What can hang from each mark
Z: T
E: P Z
S: K
G: P S V
T: P S
K: A S
R: A
P: E R T

Every row comes from one small tree of marks. Brackets hold a mark, then the marks that hang from it, in alphabetical order. Every link used is in the known rows. Which tree was each row made from?
Known rows
{Z {T {P R} {S {K A}}}}: [ 3.026 -2.499  0.303 -1.589 -0.288 -1.058  2.407  1.038 -1.136 -0.439
 -1.559 -2.231 -2.131  1.822 -2.466 -0.081  1.574 -2.292 -1.196 -0.390
 -2.458 -4.786]
{P {E Z} {R A} {T {S K}}}: [ 1.070 -2.971  0.895 -4.102  1.126  0.717  3.419  3.215  0.187  1.925
 -1.577 -2.112  0.495  1.862 -1.530 -3.208 -0.594 -1.642 -3.658 -1.786
 -1.553 -3.319]
{G {P E T} {S {K A}} V}: [ 3.294 -3.625 -0.469 -2.176  2.695  0.339  4.905  4.202  1.742 -0.183
  0.582 -5.100 -3.266 -2.873 -2.552 -2.836 -2.679 -2.558 -3.226 -1.494
 -2.105 -3.251]
{Z {T P}}: [ 3.961 -2.062 -0.492  0.708 -0.691 -3.604  1.589 -0.253  1.200 -0.510
 -0.464 -2.600 -0.432 -0.212 -2.725  0.123  1.249 -2.023 -0.175 -0.236
 -1.538 -2.985]
{E {Z T}}: [ 4.109 -1.208 -0.393 -0.200 -0.598 -0.938  2.547 -1.546  1.543 -1.004
 -1.083 -2.329 -0.615  0.170 -1.650 -0.448 -0.089 -2.600 -0.493  0.060
 -1.213 -4.723]
{E {P {T {S K}}} Z}: [ 2.567 -2.081  0.071 -1.713 -1.578 -0.936  1.216 -1.235  4.671  0.559
 -1.755  2.591 -1.378  0.285 -0.958 -1.990  0.152 -1.626 -1.038 -1.992
 -1.882 -5.103]
{G {P T}}: [ 3.867 -2.515 -0.503 -0.501  0.647 -0.427  2.107  0.840  3.082 -0.941
  0.048 -2.160  0.478 -1.933 -3.045 -0.306 -0.328 -1.668 -0.488 -0.888
 -2.247 -1.774]
{Z {T {S K}}}: [ 4.481 -1.725 -0.331 -0.865 -2.902 -3.202  1.570 -0.874 -0.336 -1.089
 -1.130 -0.505  0.952  0.484 -2.023 -0.446  1.463 -1.983  0.879 -0.945
 -1.719 -3.156]
{S K}: [ 3.715 -2.052 -0.412 -0.676 -2.846  2.313  0.746 -0.760  1.307 -1.849
 -1.112  1.077  2.633  0.270 -1.679  0.127  1.308 -2.111 -0.214 -0.753
 -1.384 -3.159]
{T {P E {R A}} S}: [-0.463 -4.063  1.156 -0.927  1.817 -4.552  2.543  2.331  1.083  2.924
 -0.628 -3.452  0.234  1.066 -2.905 -1.153  0.451 -1.183 -2.661 -0.754
 -2.407 -1.959]
{E {Z {T {P R} {S {K A}}}}}: [ 2.540 -2.299  0.487 -1.902  0.503 -0.199  3.228 -0.064 -0.948  0.278
 -2.018 -1.651 -4.067  1.864 -1.502 -0.400  0.769 -2.490 -2.211 -0.306
 -2.236 -6.719]
{G P S}: [ 1.955 -3.243  0.265  0.203  1.268 -2.077  2.470 -1.090  3.635 -0.692
  0.657 -3.676 -1.067 -2.332 -3.926 -0.831 -1.351 -1.574 -0.491 -0.750
 -1.857 -1.841]
{K A S}: [ 2.672 -2.602  0.377  0.424 -1.212  2.559  1.733 -0.164  4.435 -1.470
 -1.844 -1.012 -0.334  0.297 -1.673  0.057  2.000 -3.594 -0.385  1.121
 -3.842 -6.487]
{S {K A}}: [ 3.870 -2.046 -0.134 -0.288 -2.583  4.170  1.299 -0.310  1.274 -2.356
 -1.508 -0.125  1.138  0.546 -0.844  0.822  1.263 -3.010 -0.602  0.007
 -2.716 -4.736]
{T {P E R}}: [ 0.785 -3.238 -0.013 -0.685  1.118 -0.911  2.074  3.243  1.216  1.035
 -0.808 -1.308  1.263 -0.162 -3.146 -0.809  0.821 -1.815 -3.317 -0.556
 -1.055 -2.821]
{P R {T S}}: [ 2.047 -2.515  0.103 -1.867 -0.520 -1.814  0.913  2.679  1.576 -0.592
 -0.689 -1.140  1.642 -0.666 -3.339 -0.968  1.012 -1.654  0.117 -0.772
 -2.328 -2.126]
{E P {Z {T {S K}}}}: [ 3.428 -1.499  0.027 -0.936 -1.300 -3.205  2.358 -3.166  3.184  0.468
 -2.111  0.589 -2.146  1.790 -1.267 -1.797 -0.258 -1.734 -0.943 -1.342
 -1.126 -5.777]
{E Z}: [ 2.601 -1.993 -0.034  0.236 -1.246  1.282  1.713 -1.912  3.049 -0.880
 -0.987  0.168  0.290 -0.701 -1.217  0.306  0.208 -2.459 -0.540 -0.044
 -1.795 -4.762]
{P T}: [ 3.801 -2.013 -0.597 -0.631 -1.831  0.041  0.586  1.729  2.689 -1.615
 -0.489 -1.181  2.295 -1.380 -2.342 -0.505  1.053 -2.306  0.302 -0.627
 -2.162 -2.231]
{Z {T {P R}}}: [ 3.046 -2.069 -0.267 -0.897  1.075 -2.103  1.961  1.346  0.451 -0.499
 -0.868 -3.516 -0.003  1.080 -4.188 -0.505  0.735 -1.734 -1.460 -0.150
 -0.810 -2.790]
{G {P R T} {S K}}: [ 2.418 -3.000  0.027 -3.683  2.476  2.142  2.580  2.692  1.527 -1.119
 -0.144 -3.572 -0.351 -0.427 -4.994 -3.017 -1.594 -1.051 -2.487 -2.029
 -0.611 -1.271]

Which tree is each row?
[ 0.328 -3.711  1.240 -0.608  1.434 -3.517  1.508 -0.068  1.724  1.426
 -0.418 -3.125 -0.201  1.340 -3.296  0.030  0.717 -0.915 -0.966 -0.383
 -2.638 -1.917] : {T {P {R A}} S}
[ 1.178 -2.458  1.049 -3.542  1.710  0.117  2.256  0.140  4.012  1.572
 -2.182 -1.351 -0.941  3.328 -2.316 -3.280 -1.316 -0.834 -2.917 -1.848
 -1.394 -4.130] : {E {P {R A} {T {S K}}} Z}
[-0.273 -3.799  1.185 -2.335  1.596 -1.003  3.304  0.738  0.243  3.199
 -1.513 -1.206 -1.274  2.284 -1.588 -1.970  0.122 -1.345 -4.156 -1.463
 -1.583 -3.971] : {T {P {E Z} {R A}} {S K}}
[-0.030 -3.703  0.394 -0.528  0.371 -4.386  1.953  2.586  1.106  1.987
 -0.715 -0.321  0.229 -0.689 -2.898 -0.678  1.370 -1.560 -2.118 -0.815
 -2.091 -2.755] : {T {P E R} S}
[ 0.656 -2.689  0.254 -2.548  0.476 -1.695  2.749  3.762  1.274  1.342
 -1.123 -0.599  0.110 -0.975 -1.974 -2.363 -0.046 -2.147 -2.500 -1.123
 -1.991 -3.860] : {P {E Z} R {T S}}
[ 3.220 -1.997 -0.194 -1.460 -1.812 -2.754  3.401  0.101 -0.712  0.898
 -1.594 -0.152 -0.710  0.372 -0.372 -1.770  0.377 -2.628 -1.608 -1.233
 -1.350 -4.999] : {P {E {Z {T {S K}}}}}
[ 2.142 -2.286  0.060 -2.782 -0.516 -0.960  0.810  1.655  3.567  0.028
 -1.779  1.064  0.883  1.543 -3.257 -2.356  0.369 -0.962 -1.468 -1.946
 -1.391 -3.094] : {E {P R {T {S K}}}}
[ 0.156 -3.484  0.421 -1.932  0.143 -0.949  2.783  1.201  0.143  2.201
 -1.527  1.848 -1.312  0.401 -1.412 -1.318  0.911 -1.705 -3.658 -1.545
 -1.274 -4.796] : {T {P {E Z} R} {S K}}
[ 3.395 -2.305  0.244 -0.267 -1.343 -1.537  2.662 -1.807  0.006  0.251
 -1.569 -0.747 -4.439  0.690 -0.117  0.343  1.278 -2.812 -0.838 -0.438
 -2.948 -6.773] : {E {Z {T P {S {K A}}}}}
[ 1.521 -3.262  0.587 -1.126 -0.829  0.772  1.372  0.678  0.284 -0.263
 -1.432  0.220 -1.316  1.033 -2.053  0.758  1.931 -2.081 -1.328 -0.430
 -2.996 -4.736] : {T {P R} {S {K A}}}
[ 1.781 -2.287  0.765 -3.383  1.578 -1.608  4.541  1.357 -1.429  1.919
 -1.936 -4.009 -0.264  3.450 -1.783 -3.078 -0.939 -1.821 -3.452 -1.131
 -0.823 -3.937] : {P {E {Z {T {S K}}}} {R A}}
[ 1.049 -3.346  0.490 -1.276  3.105 -0.560  2.876  0.500  2.755 -0.715
  0.292 -4.478 -0.677 -1.032 -5.238 -1.395 -1.881 -1.271 -1.783 -0.704
 -1.073 -1.688] : {G {P R} S}
[ 3.787 -2.886  0.048 -1.174 -0.647  0.368  2.533  0.475  1.361 -0.823
 -0.638 -0.838 -1.564 -1.010 -1.347  0.193  0.442 -2.162 -0.162 -1.131
 -3.950 -3.690] : {G {P {T {S {K A}}}}}
[ 2.446 -2.306  0.146 -2.088  0.263 -2.005  2.672 -0.676 -0.779  0.744
 -1.557 -0.365 -2.602  1.617 -2.409 -0.996  0.908 -1.537 -1.922 -1.099
 -0.871 -4.914] : {E {Z {T {P R} {S K}}}}
[ 2.187 -1.946  0.039 -3.045 -0.003 -1.401  3.805  1.613 -1.424  0.994
 -2.001 -0.950 -0.440  1.638 -1.821 -2.447 -0.109 -2.179 -2.892 -1.145
 -0.561 -4.827] : {P {E {Z {T {S K}}}} R}
[ 2.769 -3.407 -0.648 -2.684  3.290 -0.624  5.192  2.290  2.234  0.912
  0.612 -3.366 -3.740 -2.930 -2.484 -3.823 -3.420 -1.839 -3.815 -2.270
 -0.547 -3.280] : {G {P {E Z} T} {S K} V}
[ 4.329 -3.098 -0.527 -1.206  0.464 -1.169  3.713  0.764  1.735 -0.793
  0.252 -2.114 -3.192 -1.878 -1.757 -0.064 -0.755 -2.107 -0.231 -0.927
 -3.523 -3.707] : {G {P {T {S {K A}}}} V}
[ 1.869 -1.910  0.590 -2.413  3.233 -0.690  4.693  2.230  0.251  1.350
 -1.626 -6.450  0.276  2.970 -2.514 -2.744 -1.779 -2.132 -3.993 -0.115
 -0.573 -3.846] : {P {E {Z T}} {R A}}
[ 1.096 -2.550  0.597 -3.208  2.775  1.533  3.543  4.148  1.726  1.314
 -1.253 -4.501  1.074  1.414 -2.307 -3.033 -1.402 -1.979 -4.197 -0.812
 -1.211 -3.098] : {P {E Z} {R A} T}
[ 2.682 -2.338 -0.077 -3.063 -1.521  0.426  0.916  2.745  0.282 -0.933
 -1.100  0.500  2.088  0.437 -2.949 -1.363  1.378 -1.506 -0.481 -1.536
 -1.818 -2.352] : {P R {T {S K}}}
[ 0.985 -2.897  0.679 -1.645  1.976  0.278  2.936  3.172  1.112  0.847
 -1.027 -4.632  3.093  1.936 -3.061 -1.815 -0.589 -1.791 -3.238 -0.256
 -1.265 -1.748] : {P E {R A}}
[ 1.731 -3.108  0.188 -2.531  3.355 -0.170  2.634  2.912  2.936 -0.776
  0.398 -5.077 -0.757 -1.567 -5.381 -2.505 -1.869 -1.221 -1.815 -1.260
 -1.163 -1.049] : {G {P R T} S}
[ 1.231 -2.044  0.816 -2.689  3.548  1.278  2.446  0.742  5.566  0.903
 -1.759 -3.795 -0.453  2.904 -3.128 -3.064 -2.188 -1.135 -3.433 -0.895
 -1.073 -3.908] : {E {P {R A} T} Z}
[ 2.265 -1.937 -0.176 -1.971  1.272  0.072  1.029  2.528  5.056 -0.711
 -1.455 -1.267  1.518  0.983 -4.079 -2.216 -0.516 -1.224 -2.000 -0.936
 -0.921 -2.762] : {E {P R T}}
[ 2.705 -1.704 -0.223 -0.802  0.107 -0.009  1.327 -0.522  6.254 -0.048
 -1.458  0.102 -0.835 -0.264 -1.758 -1.751 -0.759 -1.911 -1.647 -1.039
 -1.532 -4.887] : {E {P T} Z}
[ 3.216 -2.275  0.162 -1.137 -1.971 -0.440  0.954  0.547  4.193 -0.491
 -1.842  0.670 -0.743  0.497 -1.033 -1.068  0.834 -2.026 -0.477 -1.257
 -3.375 -4.920] : {E {P {T {S {K A}}}}}
